What can hang from each mark:
Q328: Q97
Q881: Q187
Q187: Q745 Q842 Q881
Q491: Q137
Q745: Q187
Q97: Q137 Q328
Q842: Q137 Q187
Q467: Q745
Q137: Q97 Q842

Each row was made from one small tree. The marks that hang from a mark follow it in brackets, in the order of their numbers. Every link used is in the known rows. Write each row's tree.
Known rows:
Q137{Q97}: [-0.401, 3.005, -1.668, 0.246, 0.799, -0.583, 1.196, 4.723, 0.900, -0.627, 1.581, 3.545, 6.243, 1.609, 2.389, -1.465, -1.244, 1.207]
Q467{Q745{Q187{Q842{Q137} Q881}}}: [-2.405, -1.739, -1.299, -1.191, -3.840, -1.530, 0.145, -0.297, -2.795, -2.109, -1.475, -5.059, -1.467, -3.367, 0.722, -0.996, -0.900, -0.484]
Q842{Q137{Q97} Q187{Q745}}: [-0.349, 1.801, -0.690, 0.573, -1.750, 0.898, -0.864, 1.110, -2.486, -2.347, 1.735, 0.751, -0.112, 2.104, 0.705, -2.249, -1.166, -0.958]
Q881{Q187{Q745 Q842{Q137}}}: [-0.344, -0.227, -2.093, 0.081, -0.555, -2.381, -0.154, -1.221, -2.151, -2.067, 0.786, -0.500, -3.823, -2.043, 0.919, -0.869, -0.870, -2.395]
Q187{Q842 Q881}: [-0.781, 0.135, -0.923, -1.421, -0.110, -3.582, 1.104, -1.625, -2.554, -2.758, -1.021, 1.642, -0.342, -2.405, 2.092, 0.346, -0.878, 0.877]
Q491{Q137{Q97{Q328} Q842{Q187{Q745 Q881}}}}: [1.037, 0.846, -0.226, 0.686, -1.134, 0.691, 0.921, 1.158, -1.351, 0.131, 2.238, 2.652, -1.005, 3.899, 0.461, -0.505, -0.590, -1.594]
Q745{Q187{Q842 Q881}}: [-2.136, 0.459, -2.954, -1.762, -1.220, -2.930, 0.807, -2.752, -2.893, -3.750, -1.432, -0.938, -0.211, -1.592, 1.857, -0.276, -0.666, 0.854]
Q745{Q187{Q842{Q137{Q97}} Q881}}: [-3.788, 0.922, -3.333, -1.945, -1.804, -2.443, 0.268, -2.706, -2.004, -2.514, 0.115, -1.729, -0.403, -0.568, 0.832, -1.269, 0.905, -1.118]
Q328{Q97{Q137{Q842}}}: [3.849, -0.858, 0.490, 1.002, 1.405, -0.531, 2.645, 2.164, 1.453, 0.006, 2.351, 2.168, 1.768, 2.639, 1.563, -0.511, -2.502, -0.392]
Q328{Q97{Q137{Q842{Q187{Q745 Q881}}}}}: [3.759, -0.740, 0.695, 0.928, 0.136, -0.340, 1.114, -2.099, -0.643, -2.173, 1.885, 1.351, -3.863, 1.866, 0.893, -0.102, -2.641, -1.028]
Q187{Q745 Q842}: [1.098, -0.652, -1.731, -0.521, 1.696, -3.036, 1.162, 0.439, -1.773, -3.023, 0.090, 0.139, -0.776, -2.467, 1.682, 0.131, -1.515, 0.098]
Q137{Q97{Q328} Q842{Q187{Q745 Q881}}}: [1.070, 2.585, -0.418, 0.216, -0.519, 0.485, 0.721, -0.449, 0.359, -2.285, 2.211, 2.948, -2.009, 1.899, 0.929, -0.425, -1.199, -0.808]
Q467{Q745{Q187{Q842{Q137{Q97}} Q881}}}: [-3.627, -0.354, -2.088, -1.169, -3.084, -1.338, -0.046, 0.628, -1.396, -1.509, -0.309, -4.299, -0.081, -2.621, 0.573, -1.396, 0.100, -1.044]
Q467{Q745{Q187{Q842 Q881}}}: [-2.049, -0.928, -1.561, -0.978, -2.610, -1.872, 0.562, 0.369, -2.240, -2.625, -1.782, -3.789, -0.099, -3.602, 1.513, -0.461, -1.395, 0.586]
Q97{Q137{Q842{Q187{Q745 Q881}}}}: [3.893, -0.224, 0.846, 1.609, 0.838, -0.590, 1.254, -2.973, -4.391, -2.023, 1.488, 1.119, -2.502, 1.275, 1.620, -0.477, -2.096, 0.106]
Q491{Q137{Q97{Q328} Q842{Q187}}}: [0.455, 1.349, 0.273, 1.029, -0.815, 1.656, 1.811, 4.249, -1.197, 1.019, 2.260, 3.834, 3.586, 5.832, 1.004, -1.200, -0.470, -0.926]
Q187{Q745 Q842{Q137{Q97{Q328}}} Q881}: [-0.713, -0.091, -2.115, -2.094, -0.880, -3.057, -0.203, -2.022, 0.523, -1.744, 1.769, -0.820, -4.819, -1.785, -0.026, -0.112, 0.420, -3.708]
Q97{Q328}: [1.849, 1.044, -0.553, -0.742, -1.392, -0.546, 1.276, 4.154, 1.490, -0.626, 0.786, 2.223, 2.986, 1.451, 2.108, -0.643, -2.690, -0.203]
Q467{Q745}: [0.970, -0.369, 0.533, 0.791, -1.648, -0.002, 0.929, 6.001, -0.720, -0.505, -0.473, -0.535, 3.920, -1.653, 2.192, -1.042, -3.172, 1.869]

Which tree is each row?
[-0.201, 1.633, -1.193, -0.777, -1.791, 0.052, 0.522, 4.107, 1.968, 0.651, 2.538, 1.405, 3.161, 2.565, 0.903, -1.923, -0.785, -2.008]
Q842{Q137{Q97{Q328}}}
[0.198, -1.627, -1.275, -1.446, -1.054, -3.456, 0.011, -3.495, -3.115, -2.767, -0.145, -1.480, -5.364, -3.457, 0.578, 0.037, -0.677, -1.205]
Q187{Q745 Q842{Q137} Q881}
[2.807, -0.264, 1.190, 0.789, -0.383, -0.182, 1.515, -1.417, -0.839, -1.561, 1.531, 2.478, -1.441, 2.787, 1.320, -0.419, -2.377, -0.385]
Q328{Q97{Q137{Q842{Q187{Q881}}}}}
[4.075, 0.196, 1.366, 1.071, -0.128, 0.655, 1.942, 0.573, -1.430, -0.439, 2.429, 1.877, 0.829, 3.983, 1.678, -0.870, -2.234, -1.666]
Q97{Q137{Q842{Q187}} Q328}
[2.609, 0.619, 0.655, 1.561, 0.349, 0.748, 1.449, 0.484, -3.548, -3.383, 0.221, 2.397, -0.380, 0.971, 1.735, -0.730, -2.804, 2.250]
Q137{Q842{Q187{Q745}}}
[1.009, 1.345, 1.288, 0.857, -1.108, 0.256, 1.394, -1.250, -4.155, -3.027, -0.616, 3.482, 0.010, 0.999, 2.042, -0.550, -2.272, 2.919]
Q137{Q842{Q187{Q881}}}
[-1.625, 0.533, -1.453, -0.073, -1.230, -2.089, 0.389, -0.466, -2.336, -1.374, 0.330, 0.947, -0.824, -0.910, 1.398, -1.233, -0.578, -1.758]
Q881{Q187{Q842{Q137}}}
[-1.048, 1.251, -2.890, -0.585, -0.549, -1.985, -0.290, -0.079, 1.313, -1.068, 2.621, -0.045, -3.475, -0.578, 0.419, -1.014, 0.064, -4.979]
Q881{Q187{Q745 Q842{Q137{Q97{Q328}}}}}
[1.217, 2.346, -0.785, 0.235, 1.109, 0.250, 2.459, 4.448, 2.953, 0.218, 2.725, 3.810, 4.428, 2.642, 1.667, -0.839, -1.157, -0.159]
Q137{Q97{Q328} Q842}
[0.577, -0.643, -1.634, -1.269, 0.626, -3.956, 0.549, -2.587, -2.271, -3.480, -0.532, 0.029, -3.764, -3.729, 1.522, 0.781, -1.225, 0.073]
Q187{Q745 Q842 Q881}
[0.551, 2.707, -0.345, 1.030, 0.443, 0.256, 0.715, -0.954, -1.962, -2.952, 1.424, 3.241, -0.811, 1.053, 1.375, -0.732, -1.111, 1.347]
Q137{Q97 Q842{Q187{Q745 Q881}}}
[0.001, 3.171, 0.191, 0.032, -0.965, 0.820, 1.171, 0.386, 0.256, -1.721, 1.780, 4.230, 0.736, 2.935, 1.380, -0.751, -0.926, -0.135]
Q137{Q97{Q328} Q842{Q187{Q881}}}
[-3.197, 0.868, -3.398, -2.608, -2.713, -2.169, 0.168, -2.158, -0.075, -2.019, 0.706, -1.867, -1.329, 0.106, 0.459, -1.066, 0.857, -2.803]
Q745{Q187{Q842{Q137{Q97{Q328}}} Q881}}
[0.845, 0.880, -0.285, 1.899, 0.752, 1.167, 1.360, 2.987, -3.168, -0.123, 1.957, 3.094, 2.128, 4.082, 0.976, -1.196, -0.558, 0.305]
Q491{Q137{Q97 Q842{Q187{Q745}}}}
[0.614, 0.113, 0.288, -0.140, -3.674, -0.093, -1.296, -2.732, -4.816, -3.346, -0.274, -0.170, -4.524, 0.035, 0.741, -1.220, -2.100, -0.019]
Q842{Q137 Q187{Q745 Q881}}
[1.134, 1.303, -0.170, 0.118, -2.029, -0.580, -0.618, -1.914, -4.007, -4.202, -0.712, 1.576, -2.723, -0.268, 1.805, -0.471, -2.703, 1.339]
Q842{Q187{Q745 Q881}}
[0.715, -1.749, -1.287, -0.694, 0.148, -2.633, 0.628, -0.317, -2.370, -2.331, 0.451, -1.325, -2.475, -2.214, 0.737, -0.566, -0.978, -1.157]
Q187{Q745 Q842{Q137}}
[-2.719, 0.745, -3.371, -1.993, -1.672, -1.369, 0.671, 0.593, 0.424, -1.634, 1.247, -1.836, 1.389, 1.211, 0.568, -1.589, 0.529, -2.859]
Q745{Q187{Q842{Q137{Q97{Q328}}}}}
[2.941, 0.216, 1.444, 1.530, 0.207, -0.334, 1.622, -2.228, -4.557, -1.458, 1.124, 2.310, -0.061, 2.160, 2.076, -0.779, -1.897, 0.788]
Q97{Q137{Q842{Q187{Q881}}}}
[-1.176, -0.026, -2.160, -1.407, -0.089, -3.296, -0.113, -2.565, -1.312, -2.144, 1.206, -0.575, -3.941, -2.478, 0.379, -0.372, 0.529, -1.985]
Q187{Q745 Q842{Q137{Q97}} Q881}
[-1.072, 2.362, -0.184, -0.375, -3.200, 1.500, -0.440, 2.359, -0.535, -1.023, 2.073, 1.843, 1.734, 4.072, 0.842, -2.347, -0.924, -2.131]
Q842{Q137{Q97{Q328}} Q187}
